Known rows, with every step that occurs
tuzudet > lagof > sizu > maru > mevev: [ -6 -10 -14   7  -7 -19   3 -56   4  -9   2  27  -5 -36   1  16  34  26
 -13  -6  -4 -34 -15  40  -2  -4 -18]
tuzudet > subom > mevev > maru: [ -7 -13  -1  -3  -5  -6 -15 -28  23  27 -13   7   9  -2 -31  -5  26  25
  13  -7  14 -35 -10  37 -21 -11   5]
lagof > sizu > gusag: [-20  -1  -3  -4  18   8   3 -28  -2  -6 -23  28   2 -37  -7   3  23  -1
 -15  -7 -10 -16  -2  14  20  -5   9]
subom > mevev > gusag > tuzudet: [ -9  -4 -11 -24  16 -22   8   8  22  -3  -9   4 -13 -20 -36  -9   6   4
  25 -23  27 -49  -8  19   5 -17  31]
sizu > maru: [-32  -8  -2   5 -14 -21  19 -37   1   2  -5  20   6 -23 -22  19  14  -2
  -3 -10  -1 -27 -14  45  -3  -4 -16]
mevev > lagof: [ -6   8  14   1 -13 -16 -14 -24   9   6  -4  18 -18 -21 -13  18  -2  -4
  12 -14   9 -30   1   5 -14  -1  -8]
maru > tuzudet > lagof > sizu: [ 15  -5 -14  -6  -1  -1 -13 -49  20 -11  -3  35  -6 -46  -4   7  26   8
   8   5   5 -36   2  -3  12   3   3]
maru > sizu > gusag > tuzudet > lagof: [  4   1  -4 -19  17 -12   9 -26  20 -29 -15  19 -41 -36 -23  16  -2  -4
  12   8  28 -33   1   6  11   0   7]
sizu > subom > mevev > gusag > tuzudet: [ -2 -13  -4 -21  19 -19  11   7  21  -5 -16   4 -22   8 -45  -3   5  -2
  39 -15  35 -40 -12  11  10 -12  27]
gusag > mevev: [-19   0  -3  -5  -1 -21  -2 -13   3   0   8  10  -7 -23 -21   7   8  -2
   4 -15   4 -30   2  25   9  -3  -1]
tuzudet > subom > mevev > kubu: [  2 -22  -6  -8  13   3 -31 -20  24  24 -17   4  10  -7 -25  -1   6  26
  19   1   5 -32  -6  19 -17 -27  18]
tuzudet > lagof: [  5  -9  -7   3 -10 -10 -14 -36  22  -7   8  21 -10 -30 -14  28  21  11
   2   0  13 -30   0  19   0   7 -13]
tuzudet > lagof > sizu: [  3 -10 -19   4   0   1 -26 -43  15 -11   1  30 -14 -44  -6  29  42  18
 -11  -5   8 -23 -15  15   8   8   1]
sizu > gusag > tuzudet > kubu: [ -6  -6 -17 -37  20   4   7 -15  28  -7 -27  24 -15 -27 -24 -10   4 -19
   7  22  19 -38  -4  26  20 -24   5]
sizu > maru > tuzudet > lagof > mevev: [ -4 -10 -13  -1   2 -18  15 -45  14  -3  -5  23  15 -29 -15   5   7  22
   0   2   1 -40  -4  35  -7 -11 -22]
sizu > subom > mevev > lagof: [  1  -6  19   6   4 -16 -14 -18   6  12 -16   8 -22   8 -24  25   7  20
  25 -11  13 -28   0   2 -15   5  -8]
subom > mevev: [-16  -8  -5   4   7 -13  -4 -18   5  11  -6  12   5 -26 -19  15  19  24
   5 -15  -7 -32   2  24  -3   6  -1]
lagof > mevev > gusag: [-21   1  -6  -5  23 -10   3  -6  16   4  -3  12  15 -21 -27  -5  -4   9
  -6 -39   5 -31  -7  22  -2 -14  17]
sizu > subom: [ -9 -13   3   5   0  -4   1 -29   9   3  -6  23 -11   2 -25  21   7 -11
  18  -2   7 -19  -1   8   6   6  -9]
maru > sizu: [-23   2   2   4   9 -14   2 -36   9  -6  -3  21 -18 -36 -21  26  -5  -3
   4 -25  -2 -23   0   6  -3  17   6]
lagof > sizu > gusag > mevev > subom: [-15   6  20 -14  18   5  -9 -11 -10  -7 -18  -3  -8 -15 -17 -14   8  -2
  -3 -10  13 -16  -6  11  16 -24  23]
gusag > mevev > lagof: [ -8  13  14  -6  -9 -28 -13 -10   2   3   5   6 -24 -18 -18  10  -2  -1
  11 -18  14 -34   3  15  -8  -7  -4]
lagof > mevev: [-24  -5 -12   2  15  -4  -6 -21   4   9  -5  20  11 -27 -16  10   5  14
  -9 -19 -10 -24  -6  22  -6  -4  -5]
sizu > lagof > mevev > maru: [-28   0  -6  10   7  14  -5 -40   1   8 -11  29  -5  -3 -19   1   5  21
 -11 -15  -1 -19 -18  31 -36  -4  -5]
subom > mevev > maru > sizu > kubu: [-34 -13  -6   5  22 -16   4 -30  11   0 -19  20  -3 -26 -32  13   3  43
   2 -25 -25 -31 -17  30 -38  21  23]
subom > mevev > maru > sizu > lagof: [-27   3   7  12  12  -1   0 -47   2   0 -14  19 -28 -12 -26  16   3  35
   2 -23   3 -23 -11  20 -38  19  10]
maru > tuzudet: [ -6   1   2  -7  -5  -9  11 -32  14   3  -4  28   6 -28 -16  -7  -7 -15
  24  -3  -5 -40  18   0   8  -5  -2]
lagof > sizu > subom > mevev > maru: [-24 -15  -6   8  11  -2 -13 -32   4  10 -24  20 -10  -2 -18  11  43  26
   7 -18  -1 -20 -26  20 -10   8  19]

Rows
[ 12 -15   6   1  -5 -17   0 -39  27   5 -13  18  -7   7 -22   3  18  25
  37   6  12 -43   6   8 -13   5  -1] : sizu > subom > mevev > maru > tuzudet > lagof
[ -9   7   2   1  -2  -5 -28 -32   3   2 -10  26 -22 -35  -4  19  19   4
  -2 -18   5 -24 -14   2  -7   0   6] : mevev > lagof > sizu
[-19 -18 -24  -1  17   9 -10 -32   5  -8 -13  41   5 -41 -17  14  23  19
 -12  -6 -24 -19 -22  21  -3   6  14] : lagof > sizu > kubu
[-29  -5  -1   4  -4 -17  -4 -23   8  16 -11  12   4 -16 -19   5  24  25
   7 -22  -6 -34  -8  33 -21   3   7] : subom > mevev > maru
[ -4 -13 -16 -21  30  -9  -2  -2  15  -9 -23  11 -28  -6 -36  -3  27   5
  25 -19  33 -34 -26   6  18 -10  40] : lagof > sizu > subom > mevev > gusag > tuzudet
[ -8  11  13  -4  11   1  -9 -25  -2  -3 -27  23 -15 -32  -3   6  12   1
  -7 -10   0 -20  -2   3   4  -8   6] : mevev > lagof > sizu > gusag
[  7 -22 -18 -28  15  -1 -28  -9  28  15 -22   5 -12  -7 -32 -11   3  10
  37  12  24 -42 -16  18 -12 -38  27] : gusag > tuzudet > subom > mevev > kubu
[-28   7   9  11   0   3   3 -56   4  -7 -10  31 -33 -13 -24  16  -6   5
   2 -19   8 -18 -12  15 -33  17   5] : mevev > maru > sizu > lagof
[  9 -12 -14 -26  -4  -1 -12 -22  27   6  -8  19 -17 -13 -35  -3   9 -20
  28  16  38 -36 -12  19   8 -24   1] : gusag > tuzudet > subom
[ 11  -6  -9 -22   3  -8   7 -17  20 -20 -11  21 -23 -26 -17   5  12  -7
  12  21  26 -37   2  18  16 -15  -3] : sizu > gusag > tuzudet > lagof
[ -9   0  -6  -7   6 -10  -6 -26   8 -15 -10  16 -14 -28  -7  -3  40  18
 -17  -6  10 -25 -12  33   6  -7  13] : tuzudet > lagof > sizu > gusag > mevev > maru
[ -2  -3 -21 -40  14  -7   0  -9  44  -8  -9  17 -19 -25 -37 -11   2 -20
  18  -8  38 -48 -16  23  13 -24  27] : mevev > gusag > tuzudet > kubu
[ -3   2   9  -3   7 -14 -23 -20  -3  -3  -9  14 -39  -5 -18  17  17   1
  12 -14  20 -19 -14  -1   5  -2   7] : gusag > mevev > lagof > sizu > subom
[ -5   7  -4 -27   6 -26  19  -4  20  -5   3  13 -15 -15 -24 -26 -17 -21
  31 -22  19 -57   5  12   8 -28  19] : maru > mevev > gusag > tuzudet
[  1 -11   3 -10 -14 -10  19 -48  20  13 -11  22  17 -11 -33 -11   2 -13
  23  13  15 -41   2  31   2 -23 -16] : sizu > maru > tuzudet > subom
[ -6 -10 -28 -32   7  -2 -11 -24  33  -2 -11  25 -22 -31 -27   2  11 -16
  14  12  23 -41 -16  24  10 -15   4] : gusag > tuzudet > kubu
[ -7  17  24 -10   5 -23   3  -2  -2  -3  -9   3 -17 -14 -17  -3 -10  -4
   5  -8  10 -31  16  14   3 -16  -3] : sizu > gusag > mevev > lagof
[  3   5 -11 -38  23   6 -18 -20  21  -9 -37  26 -37 -35 -13  -6  15 -10
   2  14  26 -34 -18   9  10 -25  16] : mevev > lagof > sizu > gusag > tuzudet > kubu
[ 16 -25 -26 -11  18  -4 -24 -24  16 -13 -15  19 -41 -14 -21  26  48  26
  20  11  31 -30 -27  10  11   3   9] : gusag > tuzudet > lagof > sizu > subom > mevev
[-16 -12   6   8  24 -14   1 -30   6   1 -15  11 -23  -6 -32  32   4  21
  17 -19   3 -21  -1   3  -4  24   5] : maru > sizu > subom > mevev
[ 12  -7  -8 -32   2  -7  -1  -7  39   1  -7  11 -12  -7 -46 -19   1 -26
  32  -5  52 -43 -12  16  12 -33  24] : mevev > gusag > tuzudet > subom
[-32  -8 -11   0   7 -14   1 -44  -4   3 -16  23   4 -27   4  -4   6  10
  -2 -17 -26 -32 -19  31 -14 -26  12] : lagof > sizu > maru > mevev > kubu
[  4  -3   6 -13 -16  -4   0 -43  31  20 -11  25  12  -6 -27 -26   1 -14
  33   5  15 -43   7  13 -10 -21   4] : mevev > maru > tuzudet > subom
[ -7 -12 -15 -10  18 -14  -9 -32  25 -14 -16  20 -47  -3 -30  19   5  12
  19  -8  33 -28 -31  12 -22   6  10] : gusag > tuzudet > lagof > mevev > maru > sizu > subom
[ 15 -11   1 -13   5  -4  -5 -30  24  21 -12  12  16 -14 -31 -15   6  14
  30   8   9 -45  18   9   3 -15  -2] : maru > tuzudet > subom > mevev
[  2  -6 -10  -3  17 -11  -8 -15  29  -7   6  11   6 -25 -23   9   8  24
  -8 -27  18 -34  -8  22  -2  -9   8] : tuzudet > lagof > mevev > gusag
[  5 -17  -3  -5   6  -2 -18 -24  20  21  -8   6  10 -12 -32   6  21  25
  10  -1  13 -31   0  28  -2  -9  -4] : tuzudet > subom > mevev
[-20  -4   0  -3 -13 -22  32 -42   6   1  -8  26  13 -25 -20  -3   0 -13
  17  -2  -4 -40   5  28   2 -10 -13] : sizu > maru > tuzudet
[  3  -9  -3   0 -19 -24  21 -50  19  -8  -1  26   4 -28 -17  11  11   4
  14  11   9 -43   3  28   1  -5 -21] : sizu > maru > tuzudet > lagof
[-14  -3   2  -4  14 -19   5  -5  17   5  -4   3   8 -19 -29   1   9  19
   9 -35   8 -39   2  21   2  -5  21] : subom > mevev > gusag
[-22  -1  27   0 -15 -19  17 -38  -5   8  -4   0   5   1 -17  -7 -15  -1
  15 -14   2 -36  -4  32 -17 -25 -12] : sizu > maru > mevev > subom
